Each row comes from the steps of one path. Every step used is in the known rows, and no mark comes twice. Write the path behind each row, first mark first.
In the rows, 128 means zero.
Known rows:
L > A > X: [145 122 134 131  92 120  88 155 127  71  89 140 162 127 125 139 125 113
 100  99 121 118 102 158 110 103 101 127 115 151 137 170 104 125 102 147
 143 144 157 122 152 114]
Y > L: [132 126 116 130 123 106 102 121 148 149 146  90 146 132 134 144 143 143
  97 109 146 130 109 149  93 138 138 128 129 125 129 147  97 179 117 169
 113  94  94 100 123 101]
J > A > X > Y > G: [145 116 136 109  99  96 133 128 131 119 129 163 169 143 120 125 112 102
 100 119 164 120 132 128 120  92  94  77 171 148  87 131 114 100 127 164
 138 143 141 145 111 117]
L > Y > G > A > R: [193 118 102 111 145 126 157 176 178 159  88  88 144 101 134 113 169  94
  83 229 117 171 132 194  86  80 147  80 201 165  49  88 146 124 123 120
  80 163  88  90  38 121]
G > A: [160 131 116 140 124 109 154 145 130 156 134 116 151 112 142 138 158 132
 126 121 145 152 142 187  86 137 112 106 163 113  88 147 105 148  97 135
  80 146  84 151 100  87]
X > Y > T: [165 142 120 133 163 101 108 136 111 151 124 137 121 115 125 127 118 147
 149  95 157 144 119 134  99 131 123  53 216 105 135 148  85 167 158 127
  85 134 127 145 132 131]
X > G: [116 126 169 157 120  94 117 135  80 124 140 105 106 114 106 116 125 138
 125 125 105 142  83 196 130 131 114  79 158 121  91 135  87 153  91 144
 118 136 116 148 121  94]
L > Y: [186 116 127 134 125 117 131 164 161 147 113  90 143  95 154 105 118 136
  74 145 124 176  97 150 112 131 147  93 159 145 106 131 118 124 124 156
  95 166 108 105 119  95]
J > A: [129 120 123 114 115 121 162 137 140 130 121 142 155 126 154 146 106 135
 108 123 183 124 129 167 110 125 113  97 137 115 112 138  89 127 114 167
 119 139 149 164 141  76]
X > C > T: [128 135 102 157 168  97 100 130 147 148 130 143 136 106 157 127 145 111
 128 117 118 153 104 144  87 148  89 163 205  99 151 165 126 127 155 107
  65 183 147 112 151  95]
C > A: [149 104 112 170 168  84 129 119 112 142 140 100 150 145 147 145 124 146
 108  85 122 159 104 139 110 127 150  87 134 119 121 129  95 139 129 150
 119 148 120 119 131 107]
C > X > G: [148 117 153 154 153 126 137 128 112 141 166  91  96 118  96 130 122 164
 134 130  94 149  84 176 127 138 131  48 150 114  77 124  92 155  96 169
 127 107  88 172 128 118]
T > J: [161 134 135 163 142  84 138 133 101 103 103 107 125 125 153  98 120 151
 109 105 142 133 125 155 121 119 137 143 140 112 117 149  83 140 123 133
 109 148 114 157 111 105]
C > A > X > Y > G: [160 103 136 168 157  61 102 113 104 137 141 122 163 162 110 126 130 115
  97  77  99 157 105 100 125  92 131  69 170 154  91 121 118 113 144 145
 140 153 119 105 104 144]
T > J > A > C: [123 118 118 105 129 114 146 139 116  95  76 125 131 128 148 107 111 162
 135 133 199 121 132 122 105 114 135 151 142  75 118 141  78 116 110 146
 153 134 146 200 101  90]
X > Y: [166 125 126 141 139  80 134 124  95 153 155 124 156 125 124 136 131 151
 116 111 157 139 134 139 118 136 122  84 184 143 103 138  86 158 128 139
  93 122 120 123 138 143]
X > A: [149 140 126 162 117 115 157 148 130 150 112 116 124 123 173 133 145 131
 143 127 116 119 100 157 125 160 110 104 177 121  96 130  96 147 127 165
 106 122  87 135 122 154]
T > J > A > X: [139 129 158 139  99 102 134 138 125  53  87 138 148 109 167 113  87 112
  93 108 161 137 120 145 116 106 123 166 116 115 116 156  84  87 101 144
 152 156 162 195 129  71]
T > J > A: [143 126 139 123 126 102 159 136 133  88  97 133 137 126 162 110  90 146
 103 122 192 119 141 161 125 116 119 135 133 101 115 144  85 112 109 148
 127 146 144 185 120  70]
Y > X > A: [154 137 123 164 122 104 132 121 132 165 140 131 126 126 183 159 157 104
 146 126 112 118  79 163 116 161 107 112 181 107 106 138 109 129 124 169
  92 124 106 117 137 158]
A > X: [145 129 133 164 103  97 117 134 109 113 123 120 155 116 146 139 128 103
 108  97  98 151  95 140 101 114 132 132 128 134 116 155  98 116 119 142
 121 158 127 141 141 114]
G > A > X > Y: [176 133 142 140 106  90 123 134 112 137 147 129 177  92 118 145 154 108
 120 106 139 167 142 149  86 134 105 122 179 141  74 157 103 130  88 121
 107 136 104 145 110 119]
A > R: [139 126 105 144 147 107 153 121 105 128 110 106 146 117 151 164 151 119
 111 166 129 143 117 178  92  99 153 122 163 148 103 115  85 143 133 119
  95 129 141 114 127 154]
C > X > Y > G > A > R: [199 115  93 115 192 127 186 123 144 183 152 113 147 136  93 162 184 138
 133 190 136 138 170 167  86  88 134  41 219 151  30  87 120 155 137 136
  93  94  69 131  67 197]
Y > A: [148 101 107 160 148 107  96 142 119 116 120 136 112 158 146 162 145 140
 123  98 118 133 108 160 113 109 110  80 136 126 126 112 105 133 144 157
 123 131 124 110 141 106]
G > A > C > T: [136 121  89 115 163 143 137 160 150 168 116 112 126 108 127 125 168 145
 176 153 138 155 116 133  55 137 120 133 199  70 102 160 119 154  90 113
 103 162  95 171  90  95]
R > A: [161 123 140 114 117 110 157 149 116 107 146 137 144 110 170 124 165 180
 109 116 131 131 113 164 123 112 124 114 151 153 135 154  96 118 127 164
 109  90 120 152 158 110]
C > A > X > G: [108 109 183 186 129  77  81 117  80  93 138  92 129 116 116 127 108 111
 109  83  56 179  48 158 125 117 137  95 131 126  92 130  91 114  84 138
 164 154 135 142 123  89]
X > A > R: [140 136 114 154 132 123 170 135 120 137  90 109 133 111 181 166 159 106
 137 185 108 122 100 178 106 128 135 121 191 144  79 102  86 147 141 137
 102 107 118 120 117 199]
G > A > C > X: [171 116  78 116 168 150 165 141 147 180 141  94 136 127 113 150 175 169
 166 138 139 157 138 130  63 136 141  90 161  76  76 135 105 152 110 152
 123 110  60 186  94 133]
J > T: [161 132 117 132 136 109 139 112 106 158 119 111 120 115 127 146 131 139
 109 105 142 129 104 165  81 131 138 101 138  95 118 143  49 147 148 156
  78 155 114 120 125  84]
G > A > X: [155 132 133 152  97 102 131 146 127 124 126 117 164  99 138 143 155  92
 118 108 115 165 121 169  79 120 112 136 139 121  88 160 112 120  87 125
 110 160 103 154 110  86]
L > A: [152 117 121 125 120 118 113 158 132  97  98 134 149 143 123 133 128 146
 105 111 155 100 121 176 120 117 104  97 135 142 139 156  98 152 111 157
 118 130 144 117 144 115]
X > C: [133 135 110 156 132  70 106 123 113 147 125 141 162 119 157 135 153 107
 112 101 128 150 124 151 101 143  90 151 175 119 133 150 118 126 162 124
  70 158 136 103 143 106]
X > Y > A > C: [146  84  92 127 161  96  73 133  93 135 121 136 121 160 106 158 160 168
 154 109 149 131 121  98 103 115 111  78 181 114 117 107  95 145 147 143
 146  99 132 113 131 158]
R > A > C > X > G: [141 107 157  96 143 148 136 143 101 116 161 107  97 104 105 117 169 221
 157 147  97 139  73 136 120 120 135  70 161 120  95 130  91 132 100 181
 164  40  98 204 139 137]
L > Y > A > C > X > G: [161  66 133 121 173 161  67 166 154 127 113  80  66 121  84 124 135 176
 135 166  77 172  48 127 116 117 134  30 160 106  80  77 117 124 118 176
 178 106  99 132 107 117]
R > A > X > C: [134 137 149 132  91  76  97 133 113  85 131 163 182  82 179 128 182 115
  96  95  97 158  98 137 107 115  87 191 158 159 151 177 121  71 154 132
 104 121 157 128 178 104]
C > T > J > A > X > G: [ 98 125 204 141 111 122 105 141 133  41 100 133  91  80 131  84  68 112
 127 141 123 143  68 171 127 112 100 153 160  91 103 159  93  90  57 125
 163 174 172 222 121  42]

Which path is each row?
[143 145 138 165 142  85  90 143 153  96  98 139 142  67 160  97 149  78
 126 115 109 178 119 147  73 133  80 231 197  82 118 191 136  92 108  75
  88 207 133 160 107  64] | G > A > X > C > T > J
[103 126 115 121 173 106 131 120 162  85  74 153 133  84 179 133 116 100
 112 186 172 139 131 163  87 110 102 214 210 105 128 138 106  95 142  83
  91 171 208 153 130  99] | X > C > T > J > A > R
[137 114 111  90 150 150 130 160 139 125 131 135 119 102 157 110 173 195
 156 145 127 138  88 110  92 116 129 141 184 110 154 162 107 123 121 145
 124 104 131 176 149 120] | R > A > C > T
[105 117 136 123 146 141 106 155 120 149 124 104  90  93  92 105 153 143
 188 168 112 156  84 169  75 143 104 106 209  65  77 148 115 153  53 112
 120 150  96 187  77  81] | X > G > A > C > T
[171  99  98  77 171 148  95 106 178 130 141 100 164 126  74 189 156 171
  95 172 175  98 145 152  91 107 138  93 161 175 109 119  87 198 117 168
 143  10 132  82 138 201] | C > X > Y > L > A > R
[149 137 134 100 170 108 132 131 120  84  59 149 117  93 147 136  96 142
 134 164 208 129 146 155  94  90 133 104 216 110 117 121  66 133 147 100
 112 112 188 182 110 131] | X > Y > T > J > A > R
[152 111 108 102 166 141 164 132 150 118 104 110 121 137 135 121 110 190
 142 140 189 124 136 105 102 122 146 115 133  66 103 129  80 122 119 169
 165 108 123 225 109 110] | T > J > A > C > X
[131 135 143 125 123 104  91 142 149  88 137 172 158  67 182 119 171 113
 116 112  84 164  77 128  95 118  82 202 190 139 168 191 131  73 140 116
  96 148 167 142 183  93] | R > A > X > C > T
[127 115 105 172 171  53  95 107 114 149 132 124 169 132 155 144 142 117
 104  72 122 171 111 129  99 138 114 136 168 114 133 138 116 119 166 127
  90 168 142  87 142 100] | X > C > A
[122 124 208 131  78 102 104 147  82  62 143 133 123  77 135 107 151 142
 112 117  68 153  59 180 135 104 114 121 143 162 108 158  94  95  79 154
 151  97 135 175 154  94] | R > A > X > G
[137 130 100 142 124 112 119 126 118 171 121 123 123 132 167 152 170 119
 176 140 116 118  72 121  94 154 121 127 187  81 110 136 106 132 126 165
 120 117 106 128 124 178] | Y > X > A > C
[149 122 132 104 164 131 129 161 128  82 103 125 100 101 167  76 163 206
 152 145 136 128 101 106 107 105 138 176 182  98 150 170 100 112 115 129
 141 114 130 200 131 111] | R > A > C > T > J
[118 118 107 107 132 127 169 122 134 116  98 133 158 113 157 176 123 116
 108 181 180 126 132 187  93  98 136 115 149 138  98 107  81 121 121 138
 114 120 173 146 133 123] | J > A > R
[154 129 153 125  89 108 129 148 110  80 136 138 161  91 173 125 164 142
 102 105  96 148  91 146 115  98 125 140 129 161 135 167  96  89 119 159
 132 104 134 162 168 110] | R > A > X
[158 124 157 122 108  83 131 126 120  81 100 156 152 137 125  91 100 115
  94 114 174 122 143 120 135  85 101 116 166 138  87 137 108  90 121 147
 152 145 143 172  90 111] | T > J > A > X > Y > G
[113 127 186 168  88  93  93 132  80  93 131 107 117 100 113 114 120 101
 121 110  71 158  59 177 121 122 114 113 139 129  91 142  89 123  80 136
 142 148 126 157 128  92] | A > X > G
[126 140 128 166 107  64  87 119 110 120 115 142 175 104 154 137 147  71
 105  87  97 163  97 132  90 129  91 183 158 128 135 165 115  96 153 116
  94 175 153 113 153 104] | A > X > C
[143 124  95 121 129 118 143 148 118 164 113 105 147 120 123 135 171 144
 156 136 147 151 138 143  65 134 123 120 170  85  90 145 102 152 100 132
 108 132  86 162  82 107] | G > A > C
[192 103 106  76 172 134 156 138 126 158 168 135 133 150 103 108 192 225
 147 142 139 118 131  80 123  93 134  46 201 144  96 122 119 130 157 187
 144  43  78 167 112 195] | R > A > C > X > Y > G
[130 113 103 178 175  40  69  86 118 160 161 138 167 128 165 169 152  93
 113  74 116 168  87 139  90 138 110 144 170  97 147 147 126 101 162 126
  81 167 161  69 161 103] | Y > X > C > A
[132 126 148 134 129 125 127 144 159  59  89 142 126  95 165 103  82 113
 113 124 152 139  99 136 105 112 115 180 143  93 126 168  95  87  89 127
 146 183 173 202 133  61] | C > T > J > A > X
[155 126  90 128 147 110 173 142 132 151 102 116 144 138 128 147 185  97
 120 188 123 133 147 202  82  75 129  94 192 144  59 103 125 140 122 117
  82 145  88 117  53 142] | Y > G > A > R
[142 139 118 170 183  66  74 110 143 123 131 148 120  99 173 115 138 102
 130 116 125 149  94 144  91 142  98 210 209  76 159 177 133  99 142  97
  63 192 164 121 146  91] | Y > X > C > T > J
[127 103  98  66 153 145  40 137 176 139 120 121 144 132  71 129 148 181
 136 142 189  95 114  96  76 139 110 130 191 111 155 167 106 196  92 153
 146  69 138 103 126 143] | X > Y > L > A > C > T
[117 127 158 133 158 122 109 157 113 110  99  95  71  87  97  65 137 157
 182 166 117 155  96 161  88 135 115 147 207  53  77 157 104 145  47  95
 134 155  99 209  57  73] | X > G > A > C > T > J
[146  91 183 154 101 117  35 171 133  67  95 104  94  95 116 117 111  96
  88 135  46 187  36 167 129 102 111  74 141 150  92 104 124  89  95 149
 164 157 141 102 119  70] | L > Y > A > X > G
[171  87 104 131 192 142  58 183 179  91  61  97  69 116 147  82 122 161
 122 161 117 161  73  95 101 105 138 132 180  87 132 116 129 106 129 124
 152 175 135 130  99  91] | L > Y > A > C > T > J
[149 112 125  90 117 108  59 123 151 126 131 123 169 133  87 147 140 162
  89 109 193  93 139 146 108 133 102 106 158 162 137 157  97 196  99 170
 132  56 127  79 138 132] | X > Y > L > A
[172 104 117  91 176 127 156 120 134 124 125 125 135 127 107 119 110 205
 142 135 212 121 161  88 108 131 136  98 168  83  87 129  70 132 120 162
 166  85 132 214 113 144] | T > J > A > C > X > Y
[113 118 187 135  79 110  61 151  96  51  92 129 131 114  86 117 114 111
 109 113  93 122  68 191 130 107  91 107 131 147 111 160  97 130  60 149
 162 132 157 142 138  95] | L > A > X > G
[158 134 130 164 174 109 132 142 138 103 108 112  98 115 157  89 112 154
 125 121 135 135 110 145 115 126 133 157 171  94 132 163  97 136 111 114
 101 176 124 169 120  91] | C > T > J
[123 123 166 158 123  81  90 109  82 135 164 124 104 116 119 137 134 113
 132 126  99 146  66 200 122 135 114  90 163 109 103 140 104 132  81 147
 108 141 130 127 139  99] | Y > X > G
[123 109 103  91 127 133  83 126 162 101  91 102 161 126 115 172 155 130
  84 167 162  97 122 189  84  96 136 145 134 162 136 134  92 185 105 148
 132  60 151  67 126 145] | Y > L > A > R
[163 128 144 153 111  79 110 121  92 125 144 131 167 109 122 138 129 115
 107  93 124 153 117 124 107 126 119 116 165 152 105 152  91 124 121 132
 122 134 134 133 143 143] | A > X > Y
[143 123 105 141 177 119 119 144 124 115  90 104  96 121 139  84 129 170
 156 136 137 138 101 108  94 124 145 168 177  67 133 158  98 140 117 115
 130 167 124 179 102 113] | A > C > T > J
[137 141 123 168 173  79  97 131 141 111 107 135 122 100 162  88 131 124
 122 115 127 150 115 136 103 142  94 201 202  88 148 173 121 117 146  96
  77 192 147 137 131  87] | X > C > T > J
[184 106  84 113 188 122 145 124 125 191 153 109 130 173  81 118 164 181
 153 135 138 124 131  75 108 109 135  38 199 113  78 106 112 157 161 171
 134  96  71 147  90 197] | A > C > X > Y > G
[129 125 164 148 117  92 102 124 102 151 165 124 114  96 112 142 158 108
 144 138 112 157  91 227  97 138  99  92 178  96  73 145 114 135  53 136
  93 138 105 142 104  78] | Y > X > G > A
[190 127 132 144 115 120 120 155 176 162 121 108 127  90 190 130 139 101
 110 164 100 154  62 156 117 166 123 101 189 129  95 125 132 110 125 172
  87 147 105  88 120 140] | L > Y > X > A
[192 117 119 132 135 113 135 176 167 157 106  94 133 132 139  80 129 121
  74 160 111 155 100 146 127 102 138  57 174 151  92 108 146 120 146 164
  95 178  86  89  78 102] | L > Y > G
[212 115 101 122 173 122 172 133 153 196 178 121 144 149  84 129 167 155
 132 137 145 137 168 145 104 121 112  25 207 128  48 119 129 159 130 164
  95 110  41 149  73 154] | C > X > Y > G > A
[147 126 141 131 101  88  68 103 131 131 159 106 173 109 113 146 141 114
  91  93 137 146 110 114  92 136 127 142 145 153 116 154  94 162 108 156
 132  85 116 100 138 128] | A > X > Y > L
[142 109 129 185 139  80 107 114 109 114 131 105 160 132 147 151 117 108
  95  66  89 172  82 121 104 113 153 117 116 127 116 140  96 112 120 143
 145 158 135 125 138 102] | C > A > X
[134 105 101 164 188  91 140 108 104 129 116  92 153 133 150 178 138 127
 100 140 117 159 105 163  92 100 173 105 151 141  99 104  85 135 136 119
 120 135 147  99 124 150] | C > A > R
[167 131 106 138 132 106 166 155 140 164 125 123 140 150 125 114 168 111
 122 132 133 136 146 180 100 102 105  75 177 117  74 133 133 143 119 144
  85 160  57 133  58  97] | Y > G > A
[184 126 115 124 140  90 153 143 123 178 144 134 155 142 102 114 169 130
 123 130 156 134 163 163 105 115  97  57 218 138  62 127 131 152 120 138
  80 137  63 126  64 130] | X > Y > G > A
[103 107  94  92 152 155 140 148 159 142 107 141 127 123 144 133 110 150
 162 155 181 128 100 114  80 128 117 126 175  72 131 145 103 124 106 147
 136 153 155 187 131  87] | J > A > C > T
[134 145 137 177 148  74  75 129 137  81  96 139 135  85 162  93 125  86
 116 105  94 163  88 121  96 128  98 230 182  99 147 188 126  86 139  87
  99 203 163 147 140  84] | A > X > C > T > J
[169 140 162 110 120 108  96 152 109  88 125 163 136  77 151 121 146 154
 136  94 117 153  93 119 109 105 115  95 195 147 156 171  92 109 148 135
 117  91 148 170 166 124] | R > A > X > Y > T
[178 130 144 101 146 134 119 186 187  86  44 122 102  76 172  74  63 139
  98 146 182 160 107 148 110 112 138  93 176  87 136 136  99 108 137 141
 112 171 153 180 103  36] | L > Y > T > J > A
